Every row comes from one small tree of marks. Brackets hold a mark, then the marks that hang from it, in the order of their numbers. Every link used is in the known rows. Which tree was each row made from?
Known rows:
(J788 J269): [ 4.9  4.0  6.0 -3.4  3.5 -0.4  0.0  0.8  1.6  2.1 -4.5 13.7 -8.9  3.8
  3.3 -7.2 -3.3  1.3  4.0 10.2 13.5 10.0 -6.1]
(J777 (J269 J681)): [ -9.3  -5.2  10.9   6.8   0.0   8.4   3.4  -5.8 -12.1  19.7  -8.3   3.7
   7.7  20.9  -7.3 -32.6  -3.0  -4.1   3.4  25.5  -6.5   5.7  -6.4]
(J998 (J777 (J203 J681) J269)): [ 24.0 -15.9  14.7   3.6 -14.0   3.3  14.9  -5.5 -19.1  25.0 -19.6   1.3
  -6.9  21.4  -5.8 -11.0   5.9 -12.0   4.4 -16.4  -3.3  18.8 -14.2]
(J269 (J681 J975)): [ -0.5   4.4   4.5   6.5  -4.0  -5.8  -0.2  -1.2   5.3  27.0   3.8 -19.2
   8.6  25.2  -4.0 -27.4  -5.0  14.4   0.8  12.4  -6.7  -7.2  -6.4]
(J269 (J681 (J203 J788) J975)): [ 13.3  11.2   3.8  13.2   1.5 -15.6  -4.3  -1.2   5.0  40.3   1.4 -28.4
   3.2  36.1  -6.2 -36.0 -18.6  11.1  -1.4  13.9 -21.8  10.0 -14.5]
(J681 J975): [  8.9   5.1   2.6  -0.9  13.0  -9.0  -3.6   4.0   9.1   8.4   7.7  -9.8
  -2.0  -0.1  -5.4  -9.4  -4.1  13.3   1.7   0.6   1.2 -10.7  -4.1]
(J788 (J269 J681)): [ -2.0   5.0   7.8   3.1  -9.4   2.8   5.5  -4.9  -1.9  19.4 -12.2   2.7
   3.8  26.0   4.3 -27.2  -3.7   4.6   2.9  23.6   7.6  14.6  -6.0]
(J998 (J777 (J203 J681 J788))): [ 28.9  -4.6   7.3  12.5 -26.8  -6.9  13.8  -7.1 -12.6  21.8 -19.1 -12.5
   0.2  42.2   1.6  -2.0   1.1  -6.9   1.6 -30.0 -26.3  23.0 -20.9]
(J998 (J777 (J203 J59 J681 J788))): [ 40.3 -10.3   0.4  18.9  -0.1 -16.1  13.4 -10.3  -7.4  30.4 -31.8 -15.0
   3.7  42.3  -0.2  21.2   3.0  -6.0   3.0 -31.9 -22.3  21.1 -25.5]
(J998 J777): [ 10.2   5.5  -0.8  -1.1  -2.1   4.2  10.8  -2.2  -0.1   1.1 -15.7 -18.1
  -1.4  22.0   4.2  -3.0  10.1  -6.6  -2.5  -5.0   3.3   5.6  -6.0]
(J203 J59 J788): [ 12.5   1.1  -4.4  15.6  25.4 -14.1  -2.1  -6.4   2.4   5.5 -16.1  -5.8
   6.7  19.9  -1.5  17.7  -4.9   2.5   3.1  -0.3 -17.8   4.3 -16.3]
(J269 J681): [ -6.4   0.4   1.7   7.1 -15.3   5.8   4.4  -6.2  -4.5  18.1  -5.6 -11.1
  11.2  21.1   1.4 -20.1   0.1  -0.3   0.0  10.6  -6.8   3.8   0.0]
(J681 (J203 (J59 J998)) J269): [ 20.9  -0.8  -7.3   6.7  28.6 -11.0 -11.9   6.2  12.0  38.2 -20.0  -5.6
 -27.3 -45.4   9.9  16.4  -3.1  18.4   1.1  15.0   3.4  13.8  -8.1]
(J203 J59 (J681 J975) (J788 J269)): [ 27.4   3.1   6.1  17.8  23.0 -32.5  -2.5  -3.4   9.5  13.8  -4.0  -3.8
  -1.4  35.9  -3.6   4.4 -10.6  18.6  12.1  -1.8 -18.4  11.5 -26.1]
(J59 J203 J269 (J998 J777)): [ -4.5  -8.1   1.3  -5.9 -46.6  15.1   5.4  11.0  -2.7  14.2 -48.4 -20.5
 -24.6 -34.6  36.6  24.1  -4.6  -5.2 -11.2 -13.5  12.3  14.2 -20.7]
(J998 (J777 (J203 J788) (J269 J681))): [ 19.5  -5.1  17.3  14.1  -8.0   7.7  15.0  -9.3 -24.2  44.7 -38.2 -12.0
   5.6  52.1  -6.9 -32.3  -3.4  -7.3  -0.4   6.7 -16.8  19.4 -29.0]
(J788 (J269 (J681 (J203 J59) J975))): [ 25.0   5.9   0.4   4.9  30.8 -19.7  -3.4   0.1  14.8  46.0 -15.0  -9.3
  -7.2  20.1  -3.3 -18.1  -9.6   8.9   3.2  20.7  17.2  14.4 -12.4]
(J203 (J59 (J269 J681)) J788): [  5.4   3.3   1.0  21.1  -8.6 -12.9   2.4  -8.0  -1.1  16.8 -42.0 -20.1
  10.3  32.2   9.9   7.4 -12.1  -4.8  -5.2   9.2 -23.9   8.0 -22.3]
(J681 (J203 J788)): [ 11.5   6.6  -2.0   6.6   6.5 -12.2  -4.4   0.6  -2.7  12.7  -2.9  -9.8
  -4.6  10.7  -4.0  -6.2 -13.6  -2.7  -3.3   0.4 -15.2  17.1  -8.7]
(J203 J59 (J681 J269 J975) J788): [ 25.8   7.9   5.3  23.4  26.5 -41.2  -7.1  -3.6  12.9  27.5  -3.4 -15.0
 -10.8  18.6  -8.9   2.5  -5.2  28.2  12.2   1.7 -33.7  -0.4 -24.6]
(J59 J269 J998): [ -4.6  -3.6  -0.2   0.2 -25.8  13.4  -3.6   9.0  -1.1   1.9 -23.7  -5.0
 -11.6 -32.8  29.6  18.8  -9.5   5.6  -8.1   0.5  -2.8   6.5  -4.8]
(J788 (J269 (J681 J975))): [  4.6   8.5  10.4   2.3  -2.9  -6.2   1.1   0.2   6.9  27.5  -2.4  -4.2
   0.8  24.2  -0.9 -35.9  -7.9  17.9   5.0  20.8   8.2   3.4 -10.6]
(J998 (J777 (J203 J59 (J788 J269)))): [ 45.3  -2.6   7.1   8.4  15.2 -12.8  10.2  -5.7  -2.6  31.6 -51.5  -0.1
  -8.9  31.8   2.9  15.4   0.0  -0.7   3.2  -6.5   5.7  22.1 -33.7]
(J203 (J681 J975) (J788 J269)): [ 14.9   7.6  11.5  12.4  -1.0 -21.0  -1.4   0.5   3.7  10.8   8.1  -0.7
  -2.2  33.2  -1.4 -17.1 -14.5  22.5   9.9  -1.0 -21.4  13.8 -19.6]

Write each row's tree:
[ 19.0   3.4  -5.6   9.5  25.1 -20.3  -3.4  -1.4  13.4  43.3 -12.3 -23.2
   2.3  17.6  -6.1 -12.3  -6.4   6.6  -0.4  11.6   1.2   2.1  -7.1]	(J269 (J681 (J203 J59) J975))
[ 26.8 -19.2  -1.1  10.7  -4.2 -12.2   5.0  -5.4  -3.7  24.6 -14.2   5.7
   0.4   2.4  -2.5  25.3   1.6  -0.1   5.1 -27.4  -4.8   8.4  -6.4]	(J777 (J203 J59 J681))
[  8.2   1.3   7.3   3.3   3.5   7.4   9.6  -6.3 -10.1  35.1 -22.5 -17.6
  -2.1  35.7  -5.7 -41.9   1.2 -18.3  -2.7  21.7   3.8  23.4 -10.1]	(J998 (J777 (J269 (J681 J203))))
[ 22.2  -1.7  11.4   4.4  -4.3  -7.1   1.6   1.0  -9.3  25.5 -21.1  17.7
  -9.0  12.0   0.4  -4.5 -13.8   6.7   3.7  -4.3  -3.7  19.6 -20.6]	(J777 (J203 (J788 J269)))
[ -5.7 -11.6   6.0  11.2 -40.7   2.0  -1.9   5.2  -7.3  25.0 -13.4  11.1
 -15.2 -11.9  24.5  12.3 -16.5  16.7   8.2  -3.8 -16.8  32.9 -23.0]	(J59 (J203 J681 (J788 J269)) J998)
[ -2.5   2.6  13.1   9.7 -18.9 -14.0  -2.0   3.9   1.0  44.2 -15.2  -7.5
  -6.9  21.1  -0.3 -24.8 -19.7  17.1   6.1  18.5  -2.7  10.0 -31.7]	(J59 (J203 (J788 (J269 (J681 J975)))))
[ 24.7  -4.0   6.4   5.9 -36.5  12.3   6.8   5.0 -11.8  24.8 -53.6 -20.2
 -13.3  -1.5  29.1  17.5 -10.6   1.9 -11.8 -21.2 -10.8  20.4 -29.4]	(J59 J269 (J998 (J777 (J203 J788))))
[ 39.0  -9.0   8.3  12.0  16.1 -35.4  -3.9   1.7  10.0  51.4 -13.0   0.3
 -19.2 -14.7  -9.7   7.6   0.0  24.3   9.9  -9.2  -7.1  -4.8 -16.9]	(J777 (J203 J59 (J681 J269 J975)))
[  5.9 -15.7  15.8   6.6  -9.7   8.9   4.3  -5.2 -19.0  43.1 -18.8  11.2
   2.8  10.9  -8.1 -25.7  -5.7  -4.5   1.3  10.8   1.6   8.9 -11.4]	(J777 J203 (J269 J681))
[ 11.8   4.4   4.6  15.7  -7.4 -20.3  -1.9  -0.9   3.4   6.3  15.0 -16.1
   5.3  33.6  -4.9  -9.8 -11.4  15.9   5.7  -9.8 -35.7   4.9 -15.8]	(J203 (J681 J975) J788)
[ -7.3  -4.6   5.8   4.4 -36.4 -10.9  -2.6   6.7  -5.1  10.5 -33.8  -4.1
 -14.2 -15.2  14.4  17.8 -21.0  -5.1  -6.0  -9.5 -10.7   7.8 -25.7]	(J59 (J203 J788) J269)
[  6.6   0.1  12.7  13.0 -16.2 -36.8  -7.8   6.1   5.7  39.3  -1.0 -10.7
 -23.3  -6.5  -5.0  -8.0 -15.5  26.8   9.9  -1.8 -27.7   1.6 -29.8]	(J59 (J203 (J681 J269 J975) J788))
[ 23.9  14.2   6.1   1.7  24.9 -23.3  -8.6   6.8   9.2  23.6  -1.1  -5.9
 -17.7  17.5  -5.2 -24.2 -21.7  12.8   2.8  12.4  -0.8  18.1 -19.5]	(J681 (J203 (J788 J269)) J975)
[  2.8  -7.7   3.5   3.4 -41.9   1.7   3.8   6.7  -0.9  38.5 -23.5 -14.2
 -29.9 -24.9  21.1   2.6   5.1  15.3   4.2  -8.0  -6.1  18.6 -18.3]	(J59 (J203 (J681 J269)) (J998 J777))
[ 16.9  10.3   4.9   3.0  16.5 -13.7  -4.6   2.4   1.7  14.3  -9.3   3.7
 -14.7  15.1  -0.7 -14.9 -18.6  -0.2   1.0  12.2  -2.3  29.2 -16.8]	(J681 (J203 (J788 J269)))
[ 13.0   5.8  10.5   7.1   1.2 -27.3  -5.6   2.3   9.5  24.3  12.2  -9.3
 -17.5  -0.7  -5.2 -21.9  -1.2  27.9   9.1   2.5 -17.0  -4.9  -9.0]	(J203 (J681 J269 J975))
[ 14.4   1.9  -1.8  13.4   9.3 -18.4  -1.7  -2.3   2.8   1.9 -37.3  -9.6
  -1.6  11.4   8.3  27.6 -12.4  -4.0  -4.4  -1.4 -17.0   5.4 -23.6]	(J203 (J59 J269) J788)
[  0.9  -4.4   9.4  10.3 -41.0 -26.8  -2.7   8.9   1.3  20.5 -16.1 -14.6
 -13.9  -2.1  10.6   7.7 -23.4   6.6  -0.3 -16.0 -23.4   4.6 -30.0]	(J59 (J203 (J681 J975) J788) J269)
[  8.2   4.3   7.7  12.2 -12.6 -12.2   2.5  -4.8  -4.6   1.7  -1.1  10.0
  -1.2  33.9   3.6  -8.2 -10.6   6.2   9.2  -1.5 -21.4  25.3 -14.8]	(J203 J681 (J788 J269))
[  7.7  12.4  12.6  12.6   2.2 -12.3   0.2  -2.0   2.7  27.7  -6.2 -11.7
   3.0  47.1   0.8 -36.1 -15.7  21.4   4.7  24.6 -11.7   9.9 -22.3]	(J203 (J788 (J269 (J681 J975))))
[ -1.9  -2.6   9.9   7.9 -12.2  31.9   9.0  -5.6 -13.8  28.4 -26.1 -17.1
   3.5  22.7  15.3 -27.5   5.6   2.1  -0.6  24.6  -4.5  16.0 -13.4]	(J59 (J998 (J777 (J269 J681))))
[  4.9   3.3   0.4   2.4 -23.0   2.0  -6.5  10.6   8.7  41.1 -21.3 -27.2
 -10.5 -15.9  23.9 -14.4 -19.6  13.7 -10.5  10.2  -3.0  11.5  -8.7]	(J59 (J269 (J681 J203 J975)) J998)
[ 23.8  -1.6  -2.5  14.0   5.1  -4.3   5.0  -3.4   6.6  24.4 -25.1 -19.0
 -16.9  -2.9  17.3  15.9  13.7  16.6   6.0  -0.4 -15.7  16.7 -13.2]	(J203 (J59 (J998 J777)) (J681 J269))
[ 17.8  10.6   0.9   5.7  23.5 -19.6  -8.2   5.2   6.6  21.8   7.6 -18.5
  -8.4  13.9  -8.9 -14.9 -19.3   8.3  -1.0   2.3 -14.7   7.1 -15.7]	(J681 (J203 J788) J975)
[ 17.1  -4.2   1.4  18.2  27.2   9.4   4.0  -3.9  -9.1  15.4 -40.1 -13.5
  -1.4  16.5   9.6  17.9   0.7   2.0   2.9  13.2 -16.6  16.4 -29.2]	(J203 (J59 (J998 (J777 J269))) J788)
[ -9.0  -4.1   9.0   0.1 -42.4 -10.3  -1.0   8.3   4.6  35.6 -29.1 -18.9
  -8.4  -9.9  11.0 -12.3 -18.0   5.5  -5.5   4.2   6.7  -7.0 -20.6]	(J59 J203 (J269 (J681 J975)))
[ 24.9  -2.1 -13.0   3.4  26.2   7.5   3.2   2.1   6.7  23.8 -29.7 -25.2
 -11.2  -6.5  16.2  19.8   5.7  -2.8  -5.8  -3.7   8.3  21.1  -7.7]	(J681 (J203 (J59 (J998 J777))))
[  5.9  -2.0  12.7   9.2 -20.8 -25.8  -2.4   5.8   3.0  24.0  -0.9   2.9
 -13.6  10.4   2.3  -7.7 -19.4  16.4  11.2  -2.8 -12.4  16.0 -27.8]	(J59 (J203 (J681 J975) (J788 J269)))
[ 27.3  -6.9   9.7  14.2 -11.1 -21.1   0.1   0.5  -4.0  29.8   2.9  -6.7
  -0.9  23.8  -6.5  -5.2 -13.5  14.8   4.9 -24.7 -29.3   6.6 -19.4]	(J777 (J203 (J681 J975) J788))
[-14.8 -13.9   0.9  -3.7 -48.6   9.9  -4.6  14.3  -2.3  16.6 -32.9  -0.7
 -22.4 -56.1  32.7  27.9 -15.4   3.4  -8.0  -6.8   9.5   7.5 -15.5]	(J59 J203 J269 J998)
[-13.2 -11.4   0.2   7.7 -27.3   9.8  -6.9   7.5  -7.2  19.6 -15.8  -3.6
 -10.0 -27.8  18.1  22.1 -13.3  12.8  -0.5  -4.5 -14.5  12.5 -20.6]	(J59 (J203 J788) J998)
[ 25.7   1.8  -7.2   1.6  42.3 -23.5  -7.2   5.1  16.8  27.1  -5.7 -12.7
  -9.1  -5.2  -8.3   9.0  -6.1   3.9   0.5  -1.0   8.8  -1.3  -6.3]	(J681 (J203 J59) J975)
[ 23.4 -10.3  12.4   9.4  -3.7  19.0   6.4   0.7 -21.0  31.8 -34.6  -5.1
 -10.4   7.5   6.8  -1.5  -4.9   4.8  -0.8   0.1 -13.8  21.9 -28.0]	(J59 (J998 (J777 (J203 J788) J269)))
[  9.6   8.1   4.5   2.2 -10.5 -13.7  -3.2   6.8   8.0  35.9 -17.8 -26.0
  -9.3   7.6   6.4 -25.0 -15.9   0.9  -9.9  10.5   2.7   5.3  -6.8]	(J59 (J269 (J681 J203 J975)))
[ 20.1   7.9  -2.9  19.8  26.8 -26.0  -5.0  -3.3   8.3  45.2 -12.0 -29.7
   5.4  36.6  -7.9 -15.3 -14.9   9.9   0.1  10.0 -18.6   7.7 -18.6]	(J269 (J681 (J203 J59 J788) J975))
[-15.5  -3.0   7.4  12.0 -53.3  -6.0   1.4   1.7  -9.7  29.5 -40.1 -15.1
  -3.6   7.3  14.0  -2.0 -21.0  -7.7  -7.2   2.6 -15.0  11.4 -25.9]	(J59 (J203 J788) (J269 J681))
